Known rows, with every way that one mark hangs from another
W{T{B}}: [ 1.91 -1.14 -2.40 -1.93  2.54 -2.29  0.94  1.28  1.35  0.03 -0.16  1.17
 -0.41 -0.94 -3.67 -2.39  0.14]
H{W}: [ 1.01 -0.78 -0.20  1.48 -0.15 -1.61 -0.02 -1.69  2.50  0.31  0.43  2.37
  0.77  1.27  1.21  0.01  0.16]
H{W{J}}: [ 1.69 -0.80 -0.90  2.05 -1.02 -0.19  1.22 -1.63  0.82 -0.15  0.90  2.98
  0.33  0.95  3.10  0.54 -2.88]
W{J{D} T{B{L}}}: [ 2.03 -2.31 -2.64 -1.59  2.63 -0.59  1.96 -0.49  1.24 -1.22 -0.98  3.19
 -1.65 -0.10 -0.13 -3.35 -2.48]
T{B W{J}}: [ 1.73  1.84  0.28 -0.45  0.43 -2.78  3.32  0.24 -0.58 -0.86  2.12  0.15
  3.89  0.32 -2.34 -0.23 -1.42]
R{B{L T{W}} J}: [-0.18 -0.60 -0.94  0.79  2.55 -2.32  5.35  4.80  4.34 -0.17 -1.82  2.61
 -0.43  1.89  2.13 -0.73  3.86]
B{D{J}}: [ 1.02  1.02  2.47  0.01  2.57 -2.07  2.95  0.30  1.53 -0.93  2.76  2.52
 -1.29 -0.21  3.59 -0.91 -3.70]
R{B{L} J{D}}: [ 1.19 -2.65 -2.74  1.67  2.60 -1.43  2.16  2.45  3.97 -0.18 -1.04  1.36
 -3.40  1.78  1.46 -2.49 -0.86]
T{B{L}}: [-0.18  0.18  0.67 -2.23  2.93 -3.06 -0.03  0.57  2.53 -1.16  0.03  2.09
  0.79  0.25 -3.52 -1.42  3.42]
W{T}: [ 1.69 -2.13 -2.49 -0.32  1.85 -0.31  1.39  0.98  1.09  0.89 -0.54  1.22
 -1.87 -0.49 -0.42 -1.34 -0.10]
R{B{D L T} J}: [-0.40  0.26 -0.18  1.00  4.56 -2.26  4.69  4.23  5.42 -1.03 -0.36  4.81
 -4.34  1.01  4.61 -1.85  2.50]
R{B J{D}}: [ 2.33 -2.18 -3.31  2.46  1.73 -1.97  2.02  2.42  2.84  0.78  0.06 -0.07
 -3.00  1.00  0.96 -2.80 -3.82]
R{B{D L T{W{J}}}}: [-1.26  2.71  1.67  0.86  2.41 -1.59  7.81  1.70  3.53 -1.86 -0.57  4.38
 -0.64  1.69  5.25 -0.40  2.70]
B{D L T{W}}: [-1.85  2.66  3.82 -0.09  3.56 -2.45  4.38  0.20  3.94 -1.21  0.72  4.79
  1.19  1.03  4.56 -0.73  5.20]
R{B{L T{W}} J{D}}: [ 0.38 -1.36 -0.88  1.61  2.66 -2.52  4.76  3.02  4.89 -0.02 -1.80  2.94
 -0.75  2.11  3.60 -2.61  1.39]
H{W{J{D} T{B{L}}}}: [ 2.28 -2.48 -2.90 -0.23  1.00 -0.78  1.71 -2.50  2.75 -1.49 -0.98  4.52
 -0.83  1.14  1.72 -2.81 -2.56]
W{J T{B}}: [ 2.72 -1.29 -3.26 -1.29  1.55 -0.97  2.29  1.29 -0.29 -0.44  0.17  1.65
 -1.05 -1.08 -2.01 -1.81 -2.67]
B{D L}: [-0.88  1.22  2.15 -0.16  3.56 -1.54  1.93 -0.39  3.10 -1.35  1.53  3.38
 -1.40  0.83  2.39 -0.49  3.00]

Rows
[ 3.59 -2.05 -3.36  0.85  0.05 -1.20  1.53 -2.54  1.52 -0.58 -0.02  3.19
 -0.20  0.29  1.31 -3.19 -5.36] : H{W{J{D} T{B}}}
[ 1.22  4.02  1.77  0.11  1.64 -3.47  4.76 -0.48  0.27 -2.00  4.05  1.18
  3.05  0.47  0.28 -0.46 -1.74] : T{B{D} W{J}}
[ 0.50  0.55  0.92  0.67  0.70 -0.85  4.10  0.85  0.18  0.33 -0.02  2.85
  1.93 -0.06  3.25 -0.28 -0.36] : B{T{W{J}}}
[ 0.30  0.81 -0.33 -2.17  4.61 -2.45  2.67  0.46  3.41 -2.00  0.80  3.59
 -1.67  0.14 -0.70 -2.25  2.73] : W{T{B{D L}}}
[ 2.74  0.69 -1.66  0.57  1.23 -1.65  3.52 -1.54  2.01 -1.87  2.07  4.05
 -0.84  0.41  2.31 -1.32 -3.29] : H{W{J T{B{D}}}}
[-0.13 -0.17  1.47  0.56  1.53 -0.48  3.69 -0.75  1.66 -0.48 -1.13  4.38
  1.22  0.87  5.16 -1.79  0.02] : B{L T{W{J{D}}}}
[-1.02  1.86  4.62 -0.88  3.56 -2.38  5.74  0.97  3.38 -1.66  1.01  5.46
  0.93  1.08  6.32 -0.71  1.54] : B{D{J} L T{W}}
[-0.07  3.02  3.86 -2.06  3.27 -4.38  4.80  0.24  2.72 -2.88  2.89  2.67
  2.83  1.29  0.60 -0.81  0.39] : T{B{D{J} L} W}
[-0.42  0.92  1.63 -0.42  3.28 -2.19  4.85  1.86  3.82 -2.05  0.29  3.27
 -3.06  1.45  3.07 -0.95 -0.23] : R{B{D{J} L}}
[ 0.04  3.56  2.37 -0.87  2.60 -2.93  4.97 -0.42  1.43 -2.78  3.00  2.53
  2.45  1.37  0.66 -0.04  1.29] : T{B{D L} W{J}}
[-1.36  0.44  2.19 -0.79  2.43 -1.80  3.00  0.96  3.07 -0.11 -1.29  3.67
  1.95  0.95  1.97 -0.53  5.46] : B{L T{W}}
[ 0.18  1.67  2.93 -2.45  4.12 -3.55  2.65  0.60  2.90 -2.66  2.24  3.75
 -0.26  0.36  0.66 -1.67 -0.53] : T{B{D{J} L}}
[ 0.23  1.00  3.31 -0.37  3.40 -2.20  3.41  1.17  2.61 -0.66  1.34  5.24
 -1.70 -0.91  5.87 -2.12 -2.36] : B{D{J} T}
[-1.22  0.88  2.29 -0.68  4.15 -2.16  5.43  2.59  4.88 -1.81 -1.15  5.85
 -3.41  0.64  5.18 -2.10  0.90] : R{B{D{J} L T}}
[-0.42  1.57  0.63  1.36  3.80 -2.95  6.82  3.85  5.23 -1.21  0.25  3.64
 -1.24  2.02  4.65 -0.82  3.64] : R{B{D L T{W}} J}
[-1.83  1.77  1.52  0.07  4.17 -2.31  4.14  1.92  5.34 -1.36 -1.50  5.06
 -3.11  0.70  3.46 -1.98  4.61] : R{B{D L T}}
[ 1.15 -1.59 -2.38  1.44  2.52 -2.11  2.99  4.94  3.40  0.90 -1.31  2.50
 -2.99  0.00  1.68 -2.02 -0.07] : R{B{T} J}
[ 0.51 -2.55 -1.90  1.24  3.45 -1.71  2.68  3.36  5.03  0.17 -2.45  4.12
 -3.86  0.94  3.53 -3.47  0.45] : R{B{L T} J{D}}
[-0.55  2.57  2.27 -1.52  4.22 -3.59  1.34 -0.09  3.43 -2.18  2.05  3.10
  0.05  0.31 -1.17 -1.63  3.08] : T{B{D L}}
[-1.48  1.25  3.09 -0.53  4.32 -1.72  2.40  0.45  4.14 -1.01  0.08  5.88
 -1.85 -0.12  4.54 -1.60  4.19] : B{D L T}
[ 0.44  4.15  2.71 -0.30  2.42 -4.83  3.28 -0.46  1.99 -1.46  3.64  0.59
  3.48  0.61 -1.44 -1.03  1.08] : T{B{D} W}
[-0.36  1.61  1.66 -1.90  2.16 -3.77  2.12  0.34  2.35 -1.27  0.73  0.89
  3.89  1.32 -3.55 -0.48  4.62] : T{B{L} W}
[-0.09  3.27  1.34  1.86  1.58 -2.17  7.42  1.70  2.28 -1.02  0.49  2.99
 -0.07  0.71  4.71 -0.69 -0.18] : R{B{D T{W{J}}}}
